Each row was made from one small tree. The marks that hang from a mark follow it in brackets, in alphabetical order. Every link used is in the known rows. Write each row's tree.
Known rows:
D(X): [ 0.613 -0.323 -0.562  1.189 -0.321  0.813  0.422 -0.217  0.368 -0.010
  0.720 -1.468 -0.108 -2.171 -0.025 -0.079  1.775  1.024]
Q(P(F R(G) S) X(D)): [-1.322  0.188 -0.447  0.149 -0.134  3.847 -0.056 -2.883 -1.377 -1.917
  1.086  1.059  4.658 -2.972 -2.026  5.550 -1.782  0.990]
X(D(G)): [ 0.329  0.132  2.843  2.328 -0.766  0.512  0.719 -0.969 -0.221 -0.057
 -0.951 -0.438  1.103 -1.269 -0.608  0.603 -0.989  0.776]
P(F R(G) S): [-0.504 -0.886 -0.087 -1.332  0.596  1.845 -0.441 -1.494 -0.223 -1.243
 -0.575  1.433  3.209 -1.760 -0.074  3.852 -0.351 -1.306]
D(G): [ 1.007  0.402  1.882  1.318  0.682  0.580 -0.436 -1.414 -0.137  0.280
 -1.233 -0.926  0.150  0.061  0.506 -0.669 -0.247 -0.327]
X(Q(P(F))): [-0.243  0.835  0.174  1.104  0.101  1.109  0.009 -1.957 -1.583  0.284
  0.597 -0.322  2.175 -0.685 -1.411  1.662 -2.113  3.649]
Q(P(F)): [-0.275  0.611 -0.042 -0.594  1.322  0.826 -0.841 -1.816 -1.018 -0.297
  0.470 -0.150  1.785 -0.373 -0.842  2.345 -1.193  1.956]
D(G(R) X(Q)): [ 0.456  0.643  0.206  3.965 -1.736  2.410  1.260 -2.043 -0.916  1.058
  0.089 -2.714  2.085 -3.294  0.017 -0.377  1.096  2.695]
V(D(G X) F L): [ 0.756 -0.479  2.506  5.152 -3.547 -0.092  0.420 -0.869 -0.165  0.690
 -0.947  1.358 -0.726 -3.258  3.592 -2.797 -1.158  1.184]
D(X(Q)): [ 0.620 -0.099 -0.400  2.706 -1.407  1.155  1.079 -0.438 -0.259  0.551
  0.913 -1.597  0.409 -2.447 -0.611 -0.464  0.885  2.684]
V(D L): [-0.576 -1.034  1.633  1.536 -2.561 -0.258  0.120  1.182  0.624  0.164
  0.669  2.581 -0.643 -1.470  1.890 -0.997 -2.655 -0.487]
V(D(X)): [ 0.304 -0.720  0.660  1.850 -1.575  1.396  0.649 -0.174  1.103  0.886
  1.630 -0.443 -0.574 -2.262  0.983  0.218  0.221  0.376]
V(F): [-0.082  0.460 -0.417  1.372 -1.326 -1.080  0.351 -0.574 -1.017  0.254
 -1.255  0.952 -0.110 -0.062  1.295 -1.163  0.123  1.091]
V(L): [-0.353 -0.610  0.416  0.653 -1.198 -0.839 -0.220  1.212 -0.034 -0.669
 -0.263  1.740 -0.226 -1.098  0.874 -1.217 -1.190  0.053]
Q(P(F R S) X(D(G))): [-0.961  0.646 -0.118  1.781  0.626  3.389 -0.369 -3.643 -0.142 -0.412
 -0.181  0.231  5.734 -2.956 -1.770  4.236 -2.342  1.081]
V(D(X) F): [ 0.207 -0.262  0.342  3.255 -2.943  0.336  0.972 -0.772  0.029  1.129
  0.401  0.303 -0.712 -2.323  2.271 -0.989  0.269  1.412]
X(D(G) Q(P)): [ 0.156  1.229  3.457  4.530 -0.814  1.451  1.168 -2.608 -1.481  0.724
 -0.391 -0.794  1.924 -2.002 -1.780  0.849 -2.916  3.854]
V(D(G X(Q(P))) F L): [ 0.572  0.369  3.012  6.862 -3.533  0.680  0.807 -2.221 -1.226  1.363
 -0.449  1.039 -0.079 -3.948  2.611 -2.654 -2.663  3.613]
P(R): [-1.145 -0.544 -1.020  0.582  0.064  0.535 -0.181 -0.954  0.178 -0.565
 -0.109  0.167  1.553 -0.787 -0.123  1.423 -0.812 -0.617]

Write each row's tree:
[-1.038  0.865  0.274  2.836  0.009  3.191 -0.137 -3.480 -1.090 -1.034
  0.441 -0.860  3.368 -1.993 -1.657  2.706 -2.397  1.330]
Q(P(R) X(D(G)))
[-0.202  0.019  2.223  7.241 -3.430  1.068  0.660 -2.891 -1.098  0.934
 -0.619  1.197  1.074 -4.428  2.492 -1.644 -3.349  3.140]
V(D(G X(Q(P(R)))) F L)
[-0.690  0.660  1.901  4.037 -2.947  1.480  2.005 -1.455 -1.321  0.738
 -0.398 -0.956  2.911 -2.455 -1.076  0.834 -1.607  3.071]
X(D(G(R)) Q)
[ 0.318  1.363  0.495  4.352 -0.687  2.895  1.004 -3.322 -1.441  1.276
  0.489 -2.929  2.366 -3.606 -0.548  0.145  0.274  3.782]
D(G(R) X(Q(P)))
[-1.025 -0.767 -1.411 -0.732  0.760  0.843 -0.457 -1.066  1.203  0.106
 -0.863  1.317  4.251 -1.794 -0.165  3.118 -0.778 -0.910]
P(F R S)
[-0.153  1.098  0.761  1.280 -0.013  2.854 -0.506 -3.011 -1.580 -1.029
  0.638 -0.847  3.410 -1.192 -1.750  3.144 -1.787  2.560]
Q(P(F) X(D(G)))
[-0.002  1.381  1.238  2.346 -0.016  2.678  0.037 -2.683 -1.290 -0.543
  0.697 -0.975  1.985 -1.304 -1.548  1.473 -1.649  1.914]
Q(P X(D(G)))
[-1.318  0.691 -2.325  0.685  0.726  2.731 -0.787 -2.647 -0.884 -0.956
  1.400 -0.357  2.455 -0.926 -1.152  2.234 -1.506  0.604]
Q(P(R) X)
[ 0.783 -0.268  2.980  4.577 -1.680  1.963  0.202 -1.691  0.585  1.610
  0.296  0.945  1.957 -4.607  1.254 -0.205 -2.793  2.239]
V(D(G X(Q(P(F S)))) L)
[ 0.377  1.226  0.188  3.507 -0.186  3.106  0.817 -3.339 -0.669  1.793
  0.024 -2.052  4.220 -4.376 -0.588  1.460  0.306  3.539]
D(G(R) X(Q(P(F S))))
[ 1.381  0.840  1.482  3.481  0.409  2.382 -0.019 -3.390 -1.229  0.564
  0.128 -2.573  1.962 -2.589 -0.807  0.765 -0.324  3.982]
D(G X(Q(P(F))))
[-0.781  1.321  1.887  3.479 -1.225  2.244  1.440 -2.858 -1.154  1.476
 -0.472 -0.100  5.392 -3.707 -1.773  2.846 -2.479  3.851]
X(D(G(R)) Q(P(F S)))
[ 0.527  0.399  0.028  2.444 -0.711  2.098  0.557 -1.773 -0.263  0.550
 -0.024 -2.561  1.580 -3.028  0.583 -0.027  2.003  1.062]
D(G(R) X)
[-0.713  0.675 -0.269  1.895 -2.249  2.623  0.842 -1.395 -0.999 -0.582
  0.591 -1.062  2.820 -1.674 -0.855  1.440 -0.189  1.047]
Q(X(D(G(R))))
[-0.876  0.503  2.191  3.990 -0.721  2.079  0.580 -3.651 -1.692 -0.286
 -0.406 -0.586  4.535 -2.507 -2.107  3.384 -3.762  3.931]
X(D(G) Q(P(F R)))
[ 0.715  0.679  1.201  4.746  0.896  2.641  0.457 -3.651  0.257  1.555
 -0.586 -1.761  2.689 -4.060 -0.627  0.371 -0.603  2.117]
D(G X(Q(P(R S))))
[-0.857  1.347 -0.215  1.230 -0.241  3.427  0.216 -2.934 -0.723  0.296
  0.346 -0.182  5.545 -3.015 -1.482  3.686 -1.242  1.926]
Q(P(F S) X(D(G(R))))
[ 0.217  0.182  0.366  3.033  0.036  2.933  0.985 -2.519 -0.843  0.175
  0.870 -0.818  1.680 -4.110 -1.031  1.636 -0.081  2.150]
D(X(Q(P(R(G) S))))
[ 0.509  0.643 -0.016  3.099 -0.346  1.624  0.823 -1.627 -0.804  0.745
  1.313 -1.800  0.681 -2.766 -1.144  0.109  0.029  3.697]
D(X(Q(P)))
[-0.592  0.861  1.769  3.326 -0.859  0.970  1.745 -1.204 -0.282  1.506
  0.194  0.751  2.527 -3.044 -2.164  1.336 -2.539  3.277]
X(D Q(P(S)))
[-0.264 -0.024  1.481  6.445 -5.440  0.867  1.478 -1.280 -1.238  1.456
 -0.349  0.926  1.093 -4.385  3.169 -2.467 -1.543  3.036]
V(D(G(R) X(Q)) F L)
[-0.731  0.614  2.299  3.924 -0.231  2.053  0.773 -3.493 -0.477  0.735
 -1.034  0.239  5.293 -3.482 -1.915  3.275 -3.582  3.067]
X(D(G) Q(P(F R S)))
[ 0.551  0.472 -0.315  2.227  0.147  1.824  0.545 -1.782 -0.051  1.218
  0.750 -0.997  2.564 -3.540 -1.217  1.378  0.033  3.436]
D(X(Q(P(F S))))
